What can hang from each mark
T: B
M: Y
L: C N Q R
C: L
Y: K M
N: L
A: L
R: L T
B: T
Q: L
K: B Y

Every row comes from one small tree of marks. The marks that hang from a mark follow it in brackets, in alphabetical order. Every link used is in the known rows. Which tree was each row made from?
Known rows
C(L(N Q R(T))): [  1.9  -0.7  -7.3   0.4   0.0   2.9 -22.5  -3.3 -31.5 -14.1  23.8  16.2
 -32.5  -7.9   4.4   3.0  11.3   6.5  12.2 -26.7]
N(L): [ 12.2  12.6  14.9  -1.2 -24.3 -22.4   9.0 -11.4  32.7  25.5  -5.8  -4.7
  21.4  -5.9  -2.4  -9.4  13.7  -3.3  18.6   6.6]
A(L(N Q R(T))): [  6.2 -10.4   1.7  -3.5  -9.3  -4.1 -18.3   4.2 -13.9  -8.7  32.2  14.9
   9.2   1.6  12.2   6.3  11.4  -0.9   6.6 -27.0]
M(Y(K(B))): [ -5.1  -3.2  -7.1  -5.2  16.1  -0.5  37.5  -3.7  51.8  28.1 -45.4   9.3
  -3.0 -11.9 -12.7   2.0 -36.2   1.3  -9.9  47.5]
Q(L(C N R)): [  4.3  -2.9  17.8   5.8  -1.3   0.6 -25.6   7.4  -3.5  -9.5  -1.6 -16.2
  -0.4  16.3  -5.1 -10.0  13.0   0.6  -9.7  21.2]
K(B): [ -3.1 -22.0  -1.5  12.6   6.7 -12.3  36.1   0.0  28.9  24.9 -29.7  -2.4
  19.2  -9.5   0.6   5.9 -15.5  -6.6  -6.0  13.5]
C(L(N Q R(T(B)))): [  5.7  11.6 -19.2  10.7  -6.2  -5.2 -15.0  -7.3 -36.3 -11.1  31.8  19.8
 -26.6  -4.9   8.6   5.1  -1.5  19.0   6.9 -25.2]
K(Y(M)): [-25.9 -16.2 -23.6  -9.1  -5.3  10.9  18.5   7.2  33.4  22.1 -39.1  19.9
  -2.3   3.9  -3.4  17.9  12.1 -24.7  10.4  25.7]
K(B(T) Y(M)): [-15.4 -25.6 -33.1  17.5  12.6  26.5  32.8  30.0  28.3  22.6 -62.8  28.8
  -6.1   2.4   0.8  24.3  -9.9 -19.1 -19.1  16.7]
Q(L): [  8.4   2.8  10.8   4.0  -4.6 -20.9  -4.4 -14.5  43.7  34.6   4.4   1.8
  24.0 -15.7  -9.8  -1.2  10.3  -0.5  -6.0  22.0]
C(L(Q)): [ -8.9   7.4  -3.3  -0.6 -13.4 -21.2   7.9 -23.1   7.8  20.6   6.0  -0.2
 -20.6 -38.3   4.3  -7.3  10.6   5.4   5.0  -2.2]
R(L(N) T): [  7.1  -0.5   4.5 -10.0  10.0  10.1   4.7  11.4  -5.7  14.8  20.4  -2.1
  33.2  -5.1 -10.0  22.4 -14.6  -0.9  21.9 -15.4]
N(L(C Q R(T(B)))): [ 30.4  38.5   2.7 -14.3  -8.3  -3.8 -12.3 -22.8 -14.5 -25.6  27.5  -2.7
  14.3  12.2   1.4 -21.5 -14.4  20.6 -22.7 -26.3]
K(B(T) Y): [ -9.3 -33.2 -24.2  16.3   7.6  18.3  33.0  25.2  21.7  29.5 -54.7  23.4
   2.9  -8.7  -6.5  33.5  -3.8 -20.9 -25.8  23.6]
Y(K(B(T)) M): [  0.7   5.5 -16.3  19.6  16.1  18.7  48.9  21.4  45.6   4.2 -44.8   4.3
 -12.3  11.9   6.7 -12.9 -32.7   5.4 -20.7  13.2]
R(L(C)): [ -0.3  12.1  21.2 -11.3   8.9  -9.3  20.0  -0.8  10.6  11.6  -6.0 -31.5
  26.6 -15.3  -8.4   2.3 -15.6   3.7   3.7  18.1]
C(L): [ -0.8   5.9  -1.3  14.5 -10.9 -24.3  15.0  -4.1  28.2  27.9  -6.2  -1.8
 -12.3 -30.4  -1.8   8.5   6.3   0.6  17.4  16.4]
Y(M): [-15.6  -0.2  -5.4   8.1   3.9  -1.5  17.6   6.0  42.2  13.2 -14.7  -1.9
   6.7   3.4   4.1  -2.1  -2.0 -14.4  16.2   8.2]
N(L(C Q R(T))): [ 26.3  25.4  13.0 -23.9  -1.2   4.4 -19.3 -19.3  -8.7 -28.1  19.2  -6.1
   8.7  10.1  -1.5 -22.9  -1.5   7.3 -16.7 -29.1]
C(L(N R)): [ -6.1  -8.2   2.5  21.8  -8.2 -15.0 -10.2  13.3 -11.9   1.2  -6.2   5.4
 -35.6  -1.8   6.9   9.3  22.5   0.4  34.4  12.3]
Q(L(C R)): [ 16.3   8.5  20.1   2.2   9.6 -12.5 -21.7  -5.9  21.0  -4.6  -0.4 -10.0
   7.8   6.1  -8.1  -9.0   6.2   4.8 -19.1  26.8]

Write each row's tree
[-22.2 -12.1  11.0  -9.1   0.1  15.1 -14.5   3.2 -41.6 -36.7   2.5 -25.5
 -18.4  16.5   7.8 -18.8  12.4  -8.5  -8.6  -6.7]
L(C N Q R)
[ 24.9  14.1  -1.7   9.6   1.1   6.6 -22.5   5.7  -7.4 -14.6  23.8  -3.9
  16.4  22.4  -9.1   0.9 -14.1  13.0 -24.9   2.1]
Q(L(C N R(T(B))))
[ -0.6   7.0 -12.2  -3.8   3.6  22.4 -11.6   1.8 -45.6 -42.1  30.5 -12.5
   0.0  22.3   2.8  -6.2 -17.8   6.3 -25.8 -27.1]
L(C N Q R(T(B)))
[  3.8 -11.0  14.7  11.2  -2.1 -10.9 -31.2   3.3   3.7   7.0   5.1   8.9
   1.4  12.9  -1.3  -1.3  26.3  -0.7  11.3  18.3]
Q(L(N R))
[  3.8 -17.4  -1.5   7.2  13.6  15.9 -17.1  22.8  -8.2 -17.8  13.7  10.0
   4.3  25.3  -3.8  19.6   6.5 -14.2  16.2 -10.7]
L(N R(T))
[  4.2  16.0 -10.9 -12.2   0.0   3.4   6.2 -12.2 -32.0  11.1  43.1   4.0
  31.5 -10.1  -0.4   9.5 -26.6  19.5   2.7 -32.1]
R(L(N Q) T(B))
[ 18.9  18.5  24.0  -2.2 -10.1 -13.7  -7.9  -2.6  10.7 -14.2 -10.4 -15.9
   6.4  15.3  -0.6 -16.3   9.7   1.7   5.5  10.3]
N(L(C R))
[ 34.2  24.1  16.0  -9.8   0.8   1.2 -12.4  -0.6  11.3 -20.9   6.2  -7.3
  16.7  18.7  -7.6  -7.9  -4.6   3.2  -4.9  -9.4]
N(L(C R(T)))
[-19.9   2.0  16.6 -22.9  -5.5   6.7   8.7  -6.1 -34.6  -0.7   6.5 -35.9
  10.3 -13.0   0.8 -14.9  -5.3   3.8   2.3  -7.2]
R(L(C N Q))
[-20.4 -30.5 -29.5  -0.9   2.8   9.8  36.3   6.7  27.1  26.5 -63.9  25.2
  -0.5   4.1   2.8  15.2  -8.1 -16.0  -4.1  23.9]
K(B Y(M))
[-21.2  -5.5  14.4 -17.2  -5.0  -5.5   3.7  -9.8 -27.2  16.4  12.6 -10.8
  11.5 -17.3   4.8  -4.7   7.0   2.6  22.7  -9.5]
R(L(N Q))
[-29.5 -10.1   4.5 -13.1 -17.2  18.9  10.4  -1.5 -24.5 -11.6   1.0 -39.9
  -1.6  -2.9   1.8 -20.9   1.4 -13.7 -15.1  -7.8]
L(C N Q)
[ -2.5   5.3   2.2   3.4   1.8 -24.2 -14.3 -19.3  -7.5  -1.7   7.5  14.0
 -35.2 -21.5   9.2  -5.3  20.4  10.9  12.1  -0.4]
C(L(Q R))
[-22.8 -21.1   6.9  -2.6   0.2   2.8 -20.4  -0.9 -32.9 -18.7   9.2   2.4
 -16.3  11.6  11.7  -8.2  26.7  -9.8  13.7  -9.5]
L(N Q R)
[ 13.8  10.2 -18.1  26.3  -4.3  -8.3  -8.8  11.9 -16.0  -4.0  19.5  17.5
 -18.9   3.5   2.7  20.5  -4.6  13.9  18.4  -6.1]
C(L(N R(T(B))))
[ 13.2  11.1  -5.9  -3.6  12.4  -9.8 -18.5 -17.2  -6.2  -9.2  24.5  22.1
 -24.7 -18.8   1.6   4.4   5.2  11.0   2.3 -20.6]
C(L(Q R(T)))
[ -4.7  -6.8   1.6 -15.3  10.9  32.1 -19.6   6.0 -40.1 -45.6  21.2 -16.3
  -6.4  19.6  -0.6  -7.8  -3.3  -8.0 -18.8 -29.4]
L(C N Q R(T))
